What can hang from each mark:
j708: j842
j204: j842
j346: j3 j9 j268
j341: j3 j451
j9: j842
j842: j3 j9 j204 j708
j3: j346 j842
j268: j346

Each row was made from one small tree. The marks that hang from a mark follow it in brackets, in the order of their numbers. Every link used is in the known rows. Write each row's tree.
Known rows:
j842(j3 j9 j204 j708): [ 2.801  1.673 -4.401  5.540  7.938  6.303 -3.199  1.940 -0.048  3.161
 -2.541  1.512 -1.787 -4.416 -0.498 -4.340  0.709  0.076 -1.284  1.904
 -6.221]
j204(j842(j3 j9)): [ 5.102 -1.619 -1.877  0.038  3.635  1.393 -0.903  5.683  3.397  0.252
 -2.134  0.111 -0.379 -5.821  0.943  0.006  1.060 -0.217  4.411  0.678
 -6.076]
j204(j842(j3(j346(j268)) j708)): [ 4.663 -1.721 -1.934  0.649  3.473  2.529 -1.291  3.846  1.230 -0.511
 -2.126 -0.139  1.829 -6.158  0.946  1.609  2.055  0.281  3.802  0.000
 -7.298]
j842(j3(j346) j9 j708): [ 2.714 -1.767 -0.992  2.846  7.060  6.475 -3.519  1.052 -0.668  1.591
 -0.862 -0.032  0.140 -4.421  0.359 -3.418  0.840  1.306  1.133  2.573
 -6.031]
j346(j3 j9(j842(j204 j708)) j268): [ 1.795  4.630 -1.244  5.643  4.408  4.512 -3.822  1.787  3.659  3.748
 -5.918  2.338  2.258 -6.999 -0.668  3.231 -0.591 -1.702  0.091 -0.185
 -7.051]
j268(j346(j3(j842(j204)) j9)): [ 0.291  3.286  2.691  2.035  2.094  3.007 -4.151  0.070  6.550  7.733
 -4.314 -2.019 -3.946 -5.165  2.610  2.704  3.168  0.996  0.138 -2.164
 -5.894]
j341(j451): [ 4.015  2.687  0.798  1.319 -2.187  4.090 -2.349  2.532  2.546  0.073
 -0.678 -2.492 -3.316 -2.585  2.148 -1.132  2.003  0.746  3.722  2.241
 -5.456]
j708(j842(j3(j346(j268)) j9)): [ 4.648 -2.917 -2.023  3.256  3.174  1.231 -0.282  3.278  2.265  0.465
 -3.950  1.017  0.291 -3.273  0.311 -2.276  1.689  0.754  3.115 -0.171
 -4.658]
j204(j842(j3(j346(j9)))): [ 4.477 -2.278 -0.317  0.212  3.146  0.631 -0.136  4.055  4.317  0.937
 -2.676 -1.234 -0.386 -7.965  1.651  1.336  2.936  0.878  4.579  0.309
 -6.499]
j842(j3(j346(j268)) j9 j204 j708): [ 1.404  0.304 -4.639  7.389  7.342  7.128 -2.052 -0.062 -0.945  2.747
 -3.485  2.127  0.704 -5.357 -0.505 -3.931  2.167 -1.067 -0.510  1.537
 -6.702]
j9(j842): [ 5.187  3.695 -0.945 -1.127  0.035  0.229 -4.614  3.421  3.153 -0.607
 -1.583 -0.681 -1.857 -1.537  1.428  0.070 -0.594  0.420  3.152 -1.626
 -5.259]
j3(j346(j9(j842(j708)) j268)): [ 2.112  1.442 -0.374  4.392  0.396  2.764 -2.318  0.348  1.234  1.324
 -2.723 -0.276  1.560 -6.584 -0.160  1.288  1.124 -0.540  3.035 -0.897
 -5.706]
j268(j346): [ 1.779  2.925  0.874 -0.669 -2.725  0.717 -4.691  2.641  4.044  3.810
 -2.025 -2.551 -4.814 -3.667  2.215  2.381  3.141  0.095  2.255 -2.680
 -5.048]
j204(j842(j3(j346) j708)): [ 5.287 -1.938 -1.452 -0.304  4.486  2.395 -1.744  3.887  1.551 -0.519
 -1.135 -0.882  0.375 -5.703  1.381  0.734  1.921  1.810  3.691  0.273
 -7.210]
j268(j346(j3(j842(j204 j708)) j9)): [ 0.482  3.359  2.310  2.729  3.059  4.135 -4.785 -0.207  5.060  7.562
 -3.561 -2.059 -3.274 -5.146  2.199  2.686  2.463  1.680 -0.580 -1.846
 -6.317]
j3(j346 j842(j9 j204 j708)): [ 2.185  1.676 -1.516  5.008  4.821  6.318 -2.917 -2.792 -0.298  2.066
 -0.812  0.099 -1.457 -1.290  1.266 -4.394  1.693  1.413  1.384 -1.296
 -5.358]
j268(j346(j3 j9(j842(j708)))): [ 1.928  2.918  1.973  1.473  2.341  2.551 -5.666  1.952  4.903  5.660
 -2.896 -2.359 -1.937 -5.759  1.521  3.768  0.820  2.043  0.400 -1.406
 -6.624]
j3(j842): [ 3.402  3.042  2.053 -1.914 -0.024  2.239 -3.808  0.974  3.237  1.497
 -1.545 -1.150 -2.954 -0.368  2.563 -0.502  1.045  0.236  3.057 -1.827
 -4.256]
j204(j842(j3(j346(j268)) j9 j708)): [ 4.341 -2.608 -2.717  2.701  4.721  3.699 -0.851  3.726  0.370 -0.189
 -1.758  0.554  2.538 -6.365  0.051  0.103  1.221 -0.144  3.964  0.763
 -7.020]
j341(j3): [ 3.551  2.951  1.087 -0.674  0.225  3.088 -2.065  1.911  2.233  1.508
 -2.141 -1.627 -4.787 -0.719  1.430 -0.798  3.234 -0.612  6.030 -1.391
 -3.435]
j268(j346(j3(j842))): [ 1.403  2.735  3.372 -2.143  0.797  2.835 -5.853  0.874  5.776  5.138
 -3.099 -2.105 -3.586 -1.680  3.739  2.950  2.745  1.092  1.507 -2.539
 -5.848]
j708(j842(j3(j346) j9 j204)): [ 4.871 -1.744 -4.000  5.128  5.357  1.515 -0.101  2.497  2.785  1.473
 -4.041  1.321 -2.159 -3.059  0.539 -4.504  2.515  1.848  1.458 -0.429
 -4.891]
j708(j842): [ 5.977  0.833 -1.132  0.374 -0.735 -1.164 -2.022  5.047  3.190 -0.311
 -2.695  0.254 -3.040 -1.692  0.666 -0.081  0.899  1.552  3.519 -2.256
 -3.837]

Which tree is each row?
[ 1.158  1.163 -3.003  6.810  6.171  5.564 -1.684 -0.216  0.684  4.039
 -4.306  0.756  0.080 -7.669 -0.083 -1.671  3.163 -0.409 -1.023  1.127
 -6.887]
j842(j3(j346(j9 j268)) j204 j708)
[ 1.853  3.340  1.238  2.488  2.188  2.766 -3.658  2.782  5.384  3.065
 -5.959  1.534  2.284 -6.855  0.246  4.448 -0.444 -2.227  2.125  0.024
 -6.218]
j346(j3 j9(j842) j268)
[ 0.710  2.532 -0.476  6.797  2.520  5.272 -1.396 -3.153  0.623  3.810
 -3.168 -0.049  0.405 -4.976  0.491 -0.905  2.680 -0.347  1.074 -1.719
 -5.688]
j3(j346(j9 j268) j842(j204 j708))
[ 2.588  3.512 -1.153  2.894  2.522  3.832 -2.711  0.007  2.524  2.783
 -2.319  0.518 -3.226 -0.860  1.432 -3.257  1.168 -0.608  1.774 -1.539
 -4.401]
j3(j842(j9 j204))
[ 2.642  2.081 -0.312  3.050  1.012  1.101 -1.910  2.914  3.775  2.904
 -4.899 -0.091  1.654 -7.292 -0.191  1.848  0.233 -2.065  1.998  0.151
 -5.601]
j346(j9(j842(j3)) j268)
[ 2.320  1.866  1.059  1.246  0.280  0.121 -3.677  2.234  5.150  5.573
 -2.800 -3.602 -3.031 -6.219  1.805  1.876  2.111  1.531  1.009 -1.515
 -5.776]
j268(j346(j9(j842(j3))))
[ 5.347 -0.401 -4.188  4.491  4.923  1.026 -0.539  4.211  3.038  1.820
 -4.288  1.554 -2.657 -2.755  0.082 -3.941  1.525  1.252  0.990 -0.344
 -4.668]
j708(j842(j3 j9 j204))
[ 4.169  3.013 -0.009  5.656  3.178  8.817  0.013 -2.321 -0.450  2.387
 -0.208 -3.478 -3.733  1.856  1.720 -6.153  2.919  2.193  4.431  1.540
 -4.932]
j341(j3(j842(j9 j204 j708)) j451)
[ 4.042 -0.809 -3.144  5.459  3.422  0.457  0.627  2.370  3.643  2.485
 -5.690  0.951 -1.175 -5.364  0.404 -1.747  3.460  0.846  1.240 -1.060
 -5.243]
j708(j842(j3(j346(j9 j268)) j204))
[ 1.204  2.563  1.910  0.511  2.587  5.445 -4.079  1.102  3.888  2.466
 -4.928  2.405  1.592 -1.916  1.498  2.049  0.281 -2.934  2.726 -0.358
 -5.467]
j346(j3(j842(j9)) j268)
[ 2.381  0.831  2.050  5.362 -1.155  6.341  1.676 -1.588  1.495  2.082
 -2.225 -3.832 -1.897 -3.626  1.486 -1.825  5.259  0.093  6.998  1.958
 -4.802]
j341(j3(j346(j9 j268)) j451)
[ 4.968 -2.821 -2.233  1.833  5.710  3.587 -1.275  3.825  0.705 -0.176
 -0.773 -0.162  1.031 -5.953  0.545 -0.715  1.023  1.418  3.850  1.034
 -6.857]
j204(j842(j3(j346) j9 j708))
[ 4.658 -2.935 -1.665  0.690  4.167  1.839 -0.435  4.212  3.013 -0.102
 -1.961 -0.144  0.101 -6.009  1.335 -0.506  2.150  0.354  4.912  0.649
 -6.238]
j204(j842(j3(j346) j9))
[ 2.425  3.049  0.516  2.365 -0.577  0.905 -4.406  1.993  3.256  4.922
 -1.559 -3.421 -2.944 -5.784  0.903  2.484  1.138  1.866  1.104 -2.236
 -5.717]
j268(j346(j9(j842(j708))))
[ 2.495  3.381 -2.850  6.082  3.283  2.774 -2.002  1.960  2.034  3.522
 -4.893  0.650  1.595 -7.472 -1.079  0.600  0.204 -1.538 -0.056  0.117
 -6.410]
j346(j9(j842(j3 j204 j708)) j268)
[ 5.642  0.466 -3.441  2.436  3.549 -0.192 -0.961  4.243  3.869  1.570
 -4.590  0.893 -3.328 -2.504  1.033 -2.456  2.383  1.647  0.840 -1.198
 -4.983]
j708(j842(j3 j204))
[ 4.792 -2.226 -0.929  1.309  4.751  2.304 -0.995  3.714  2.028  0.871
 -1.450 -1.221  0.549 -7.807  0.871  1.136  1.856  1.926  3.465  0.680
 -7.102]
j204(j842(j3(j346(j9)) j708))
[ 1.919  0.870 -2.354  5.711  7.362  5.421 -2.276 -0.111  1.099  4.182
 -3.080 -0.152 -1.750 -7.107  0.508 -2.687  2.985  1.474 -1.186  1.401
 -6.736]
j842(j3(j346(j9)) j204 j708)
[ 1.311  3.745  1.293  0.432  2.548  4.222 -5.897  0.068  4.389  5.606
 -3.041 -1.447 -3.571 -1.788  3.054  1.970  2.613  1.544 -0.220 -2.613
 -6.445]
j268(j346(j3(j842(j204 j708))))
[ 3.331  2.254  0.691  1.229  2.871  5.078 -4.212  0.548  0.027  1.585
 -0.039 -0.444 -1.305 -0.440  0.813 -2.156 -0.904  0.909  2.115 -0.669
 -4.593]
j3(j842(j9 j708))
[ 4.829  3.387 -3.247  0.960  4.359  1.247 -3.586  2.562  3.930  1.246
 -3.550  0.056 -2.107 -2.370  1.744 -2.390  0.937  0.620  0.392 -0.521
 -6.364]
j9(j842(j3 j204))
[ 1.504  1.221  1.493  3.103  0.007  3.877  0.029 -0.360  1.972  2.764
 -3.474 -1.479 -2.118 -4.288  0.627  0.045  4.576 -1.631  6.505 -1.227
 -3.746]
j341(j3(j346(j9 j268)))
[ 2.913  3.687 -1.810  4.033  4.112  5.575 -3.556 -0.316  0.205  2.636
 -1.168  0.510 -2.239 -0.836  0.595 -3.505  0.066  0.560  0.621 -1.140
 -4.971]
j3(j842(j9 j204 j708))
[ 4.219  3.583  1.090  3.083  0.844  6.535  0.278 -2.044  2.078  2.276
 -1.367 -3.980 -5.027  2.023  3.118 -4.738  4.491  1.688  5.267  0.578
 -4.697]
j341(j3(j842(j204)) j451)
